What can hang from each mark:
zesu: mumu sobe vitusa
vitusa: dedek tegum
sobe: tegum zesu
mumu: dedek tegum vobi
tegum: mumu sobe

Each row was made from one small tree. The marks that hang from a mark follow it in brackets, in alphabetical order. Every link used is in the known rows. Write each row's tree.
In the rows, zero is written as 128.
Known rows:
sobe[tegum zesu[mumu[dedek] vitusa]]: [138 149 137 124 102  66 122 123 110 112 145 189 116  61 120  80 161]
vitusa[dedek tegum[mumu sobe]]: [150 102 111  84 192 103 163 113 119 131 120 146 145 151 146 174  66]
mumu[dedek tegum[sobe[zesu[vitusa]]] vobi]: [135  66 158 167  85  55 127 143 147 109 141 154 149  89 143 107  97]
zesu[mumu[dedek tegum vobi] sobe]: [130  98 152 180  63  82 155 142  82 102 142 139 167  50 139 116 148]
sobe[tegum[mumu[dedek vobi]] zesu[vitusa]]: [132 128 161 125  90  66 131 144 115 135 112 156 130 107 124 100 136]
zesu[mumu[vobi] sobe vitusa[dedek tegum]]: [167 113 185 140 145  92 184 125  50  92 161 202 159  21 158 127 134]
sobe[tegum zesu[mumu[vobi] vitusa[dedek]]]: [157 149 172 110 111  92 172 117  93 100 155 215 140  59 126  81 134]
sobe[tegum]: [122 141 137 124 122 115 128  98 128 126 134 134 121 120 133 107 150]
vitusa[tegum[mumu[dedek vobi]]]: [110 115 159 131 124  99 149 154 119 149 116 112 141 120 138 144 102]
tegum[mumu[dedek] sobe[zesu]]: [136  96  83 103 119  75 119 143 135 139  97 133 142 183 122 155 103]
tegum[mumu[vobi] sobe[zesu]]: [142  90 117 104 105  97 144 146 112 132 106 151 179 187 134 155 118]
mumu[tegum[sobe[zesu]] vobi]: [148  77 138 150  98  90 147 127 136 106 148 160 174 138 149 120 111]
zesu[mumu]: [127 140 123 117 108 127 135 139 100 119 134 147 149  92 122 129 150]
tegum[mumu[dedek]]: [112 121 116 118 109 103 119 160 126 152  88  94 125 139 113 149 108]
mumu[dedek tegum vobi]: [107  96 171 176  73  96 143 149 147 126 132 107 139  84 131 105  95]
tegum[sobe[zesu[mumu]]]: [151 112  91 106 122  99 132 121 113 109 142 183 161 142 130 133 140]
mumu[dedek tegum[sobe[zesu]] vobi]: [129  74 142 163  84  70 141 134 154 114 140 142 154 121 139 109  90]
mumu[dedek tegum[sobe] vobi]: [109  65 157 168  75  80 135 135 152 121 132 112 153  98 144 120  91]
vitusa[dedek tegum[sobe]]: [149 106 125 103 198 109 164  92 135 118 153 161 132 128 152 146  69]

Which tree is each row?
[167 126 124 138 113  77 125 149 101  98 150 197 150  66 129 108 149]	sobe[zesu[mumu[tegum] vitusa]]
[131 140 171 133  76  70 139 132 105 111 149 187 134  53 125  73 158]	sobe[tegum zesu[mumu[dedek vobi] vitusa]]
[140 125 162 103 164 123 190 137 109 137 124 139 147 124 139 151  69]	vitusa[dedek tegum[mumu[vobi]]]
[140  86 174 186  65  60 137 154  72  95 141 159 162   5 144 112 157]	zesu[mumu[dedek tegum vobi] sobe vitusa]
[131 122 115 135 114  81 128 110  91 131 106 118 129 131 135 134 158]	zesu[sobe[tegum[mumu[dedek]]]]
[163  74 159 141 119  78 158 127 131  97 148 183 163  99 148 117  80]	mumu[tegum[sobe[zesu[vitusa[dedek]]]] vobi]
[ 97 126 161 126  80  98 140 134 122 147 101 102 135 121 124 119 128]	sobe[tegum[mumu[dedek vobi]]]
[113 129 159 116  93 112 143 129 107 141 105 118 152 133 133 128 145]	sobe[tegum[mumu[vobi]]]
[102 109 153 129  81 110 141 170 120 153  91  94 144 129 119 141 106]	tegum[mumu[dedek vobi]]
[140 112 138 140 113  59 110 121  81 124 105 136 122  83 141 131 168]	zesu[sobe[tegum[mumu[dedek]]] vitusa]
[145 125 114 126 123  92 133 104  79 124 111 132 143 141 142 142 173]	zesu[sobe[tegum[mumu]]]
[136 124 147 147  96  60 118 113  71 104 138 165 127  25 138 105 187]	zesu[mumu[dedek] sobe[tegum] vitusa]
[118 125 160 154  65  90 156 112  75 110 142 146 151  61 136  99 175]	zesu[mumu[dedek vobi] sobe[tegum]]
[118  70 171 159  62  62 121 158 112 107 135 152 167  20 142 119 126]	zesu[mumu[dedek tegum[sobe] vobi] vitusa]
[139  85 100 150 114  64 119 124 159 115 138 142 132 134 134 118  93]	mumu[dedek tegum[sobe[zesu]]]
